Each row was made from one path, in order. Every step used is in the known rows, and no mark comes twice. Write each row's path.
(in the rows, 128 means zero)
Known rows:
p, t, z, e, k: [110 186 149 167 101 106 116 115 135 112  71 130 169  87 107 149  96 145
 135  96 118  60 163 189 168 158 115 155 117 126]
z, e: [127 156 140 152 142 136 153  96 118 127 127 131 150 127  94 156  91 148
 104 112 137 112 129 118 104  88  82 149 125  99]
w, n, p, t, z, e: [126 162  99 168 104 188 124 136 146 110  52 108 182  90 121 180  75 183
 138 110  54 130 166 149 185 146 149 101 142  38]
z, e, n: [138 129 126 174 159 192 179 126 125 101 123 135 147 107  89 170 100 142
 117  97 173 124 157 111  79  82  78 153 119 118]
e, p: [129 136 120 115 139 120 139 127 107 137 139 142 150 127 111 169 175 129
 120 171 172 120 109 147  94 128 100 120 147 130]
t, n, w, p: [155 118 158 138 142 121 147  93 161 169 132 122  85 174 143 116 120 117
 149 159 167 125 109  69 124 112 134 149 119 145]
w, p, t, z, e: [114 205 152 162  96 161  98 114 158 149  95 109 132 118 120 170  51 185
 113 122 109  80 152 109 158 123 138 164 114  95]
e, n, w, p, t: [140 120 128 138 138 183 119 154 176 158 126 158 104 166 168 149  95 141
 147 141 163  96 156  43 139  81 142 171 113 155]
w, z, p, t, n: [174 112 106  88 167 156 133 129 160  94 122 148 121 117 113 135  98 145
 134 115  93 127 109 120  97 122 160 151  88 120]
z, t: [110 179 114 110 144 102 141 136 126 124 155 143 128 134  93 162  99 139
 100 116 137 130 117 120 130  83 112 136 110 138]
e, k, p, t, n, z, w: [125  77 132 135 122 114 157 148 160 119 128 117  82 111 159  77 189  68
 158 105 115  94 134 128  90 174 134 136 138 182]
p, t, n: [146 116 133 113 184 152 138 128 151 108 113 184 111 137 113 222 125 125
 166 118 138  95 153 134 117 113 140 114  90 108]
z, e, k, p: [106 147 136 171 107 109 195 108 136 131 120  53 169 120 104  72  99 100
  94  88 142  66 133  90 105 151  89 188 145 142]
e, p, t, n, w: [160  66  85 121 166 122 109 166 160 143 121 201 104 156 152 161 139 122
 164 142 165 100 122 129 100 117 128 110 118 152]
e, k, p, w, n, z: [112  81 143 149  70 109 142  92 150 175 117  39 133 142 202  41 173  75
 112 141 155  85 144 105 156 180 154  93 163 155]
n, w, z, e: [157 118 104 140 119  92 128 136 128 117 153 158 140 128 141  84  57 147
 108  97 111 151 113 114 112  93  63 178 128 135]
z, w, n, p: [138 120 133 137 122 179 169  98 107 122 127 118 168 108 127 155 206 131
 124 147  81 195 130 154 148 121 141  86 170  74]
t, z, p, w, n: [117 133 179 159  69 198  92  51 118 190 107  62 157 129 166 118 171 170
  80 183 119 120 125 165 167 137 203  67 142  97]
z, t, n, k, p: [106 130 103  98 175  97 161 181 146 118 149 103  74 150  83  61  79 110
 145  76 141 145 128  45 106 133 132 141 131 153]
e, k: [123 161 169 122 125  84 164  83 112 117 120 124 167 117 101 139 176  93
 132 143 159  96 133 163 146 146 105 149 137 144]
n, p, t, z, w: [109 148 149 129  94 163  89 150  83  99 122 160 147  83 126 188 200 153
 157 140  42 148 115 195 148 151 139 114 140  81]
z, t, n, w: [138 113  99 130 161  97 139 151 154 132 150 169  87 164 118 126  84 124
 133 101 153 139 110 108 116  85 118 127 105 164]
e, p, w, n, z, t: [123  90  72 119 103 107  92 149 146 180 141 114 107 154 171  98 132 131
  85 135 186 144 124 135 139 126 141  44 143 165]
n, p, w, z, t: [143 122  89  83 120  84  94 163  88  77 177 127 135 132 114 107 113 128
 107  79  99 167  87 128 139 148 117 121  94 118]
n, k, p: [ 92 135 147  98 139 103 145 142 108 137 151  99 118 146 117  72 131 115
 142 132 119 129 124  48 121 134 113 157 162 125]
t, n: [148 120 153 126 175 141 164  98 130 111 127 149 113 127  98 192 150 114
 152 136 156 127 130 143  93 117 121 117 114 113]
e, z, p, t, n: [137 113 159 131 154 143 121 109 145 140  92 153 157 116 106 138 149 149
 133 161  85 108 115 151 123 136 161 128  96 128]
k, n, z, p: [ 89 109 118 123 136 160 129 118 128 161 111  73  97 144 151  86 120 118
 117 185 126 153  94 108 108 100 151 133 139 120]
e, p, t: [127 129  98 101 146 129 108 155 128 134 126 181 146 135 123 201 148 142
 132 152 153  90 132 141 113 116 121 120 123 125]
e, k, n, z, w, p: [105 133 161 140 104 119 150 101 127 153 131  73  89 130 160  58 184  66
 124 162 163 156 142 147 147 145 148 146 164 181]
e, k, n, w: [105 102 133 149 127 101 151 120 122 143 118 128 143 154 163  95 142  68
 138 148 167 116 155 147 162 124 135 140 143 174]

Which path is each row?
[115 212 165 165  82 114 118 101 157 144  75  85 155 107 110 122  77 149
 124 110 131  56 163 137 185 165 138 180 121 132] | w, p, t, z, e, k
[169 133  62  85 168  97 157 179 126  36 142 134 120 101  68 129  89 119
 153  71  90 196 100 130 102 154 115 142  98 113] | w, z, t, n, p
[106 138 196 145  76 163  65  68  84 174 131  86 137 130 144 118 180 161
  89 175 121 101  81 160 132 140 168 106 121 108] | t, z, p, w
[112 185 159 177 102 146 124 102 106 121 107 115 154  94 100 165 100 169
 119 126 111 116 134 171 123 127  97 138 135  93] | t, z, e
[115 138 126 117 104 157  79 158 114 147 111 174 136  91 152 127 195 167
 148 151 114 176 185 201 176 149 173  60 190 132] | e, p, t, z, w, n, k
[146 103 142 121 161 108 143 117 132 116 119 142  77 121 125 150 150 102
 174 152 146 140 108 139  90 131 103 113 122 125] | t, n, z
[133 116 158 153  99 153 157 101  92 126 117 133 217  79 126 133 238 135
 123 169  48 206 137 196 169 155 138  78 173  94] | e, z, w, n, p
[147  80  37 154 129 127 131 188 126 117 143 143 134 140 159  77  59 128
  98 109 154 170 133 134  92 116  98 147 149 154] | k, n, w, z, e, p
[116 167 159 139  84 131  67 127 160 180 110 145 109 151 181 146  99 167
 147 176 106  90 130 100 188 120 157 152 123 130] | n, w, p, t, z
[104 130 129 113 135 144 170 125 143 157 124  81 141 141 141  76 120 125
 138 139 119 146 165  54 158 129 147 118 181 108] | w, n, k, p
[158  96 114 126 114 110 106 124  79  82 153 112 154 115 112  99 104 130
 110  74  99 150  97 124 112 152  86 137 114  77] | n, p, w, z, e
[135 111 143  77 203 107 110 148 133 106 114 196  91 141  98 151 120 117
 193 106 143 128 160 114 138 121 134 118 110 120] | p, t, n, k
[114 193 207 153  71 168 117  81 104 153 151 109 122 101 134 154 192 158
 111 180 106 145 124 162 143 133 148 135 154 131] | t, z, w, p
[135  93 134 113  94 134 116 128 106 116 189  98 130 142 169 108 136 119
  98 113 116 109 118  95  97 152 128 140 116 135] | k, p, w, z
[114 111 114 122 108 113  99 119 149 171 140 117  96 153 172 105 107 129
  90 122 150 145 135 122 163 103 148  59 122 144] | p, w, n, z, t
[165  86  80  64 167  55  85 188 104  88 182 165  79 139  99  53 121 111
 135  66 192 187 122 136 102 166 130  91 116 184] | e, p, w, z, t, n, k
[103 137 146 137 141 122 169 108 114 114 110 107 160 132 123 146 149  70
 132 142 171 115 171 169 145 140 142 134 136 146] | e, k, n
[150 109 129 118 175 136 169 119 108  82 110 124 134 120  82 172 165 105
 178 130 114 151 103 130 101 154 115 119 120  72] | t, n, p
[116 139 158 108 107 129  95 123 147 169 150 143  74 134 167 127 152 132
 129 158 113 128 112 100 135  93 131 142 130 147] | n, z, w, p, t
[139 144  78  96 120  64 117 173 139 114 179 173 116 139 136  93  63 142
 108 100 107 164 105 113 135  90 100 162 114 175] | n, w, z, t
[141  62 163 122 139 130  95  78 121 165 132  93  70 153 150  74 170 112
 119 155 156 124  64 114  85 132 146  93 110 129] | t, n, z, p, w
[139 179  89  86 134  90 135 158 130  83 170 153 132 111  97 142  72 145
 103  94 109 163 117 134 125 102 106 156 102 150] | w, z, t
[154  85 142 140 159 115 142 113 139 137 133 168 103 156 140 143 143 112
 158 143 153 129 115 123 107 105 115 126 124 134] | t, n, w
[107 142 112 156 116 119 169 135 162 128 104  86 160 132 117  98  74 111
 106  75 127  35 158  80 122 142 109 189 124 138] | z, e, k, p, t
[121 134 115  96 151 131 117 149 115 100 109 154 154 129 111 191 133 131
 163 130  82 113 115 112 145 124 121 137 112  71] | n, p, t
[ 84 139  81 113 147 118 131 175 136 126 133 120  81 144 139 123  71 108
 120 128 141 165 136 124 128  88 130 117 120 151] | k, n, z, t
[136  76  88 142 132 154 113 150  81  74 141  96 147 134 135 104  80 113
 110  75 112 172 134 136 118 148 122 120 111  80] | k, n, p, w, z, e
[117 143 133 135  92 164  81 154 102 129 143 180 141  87 140 198 214 165
 127 161 111 122 137 219 113 142 141  95 151 139] | e, p, t, z, w
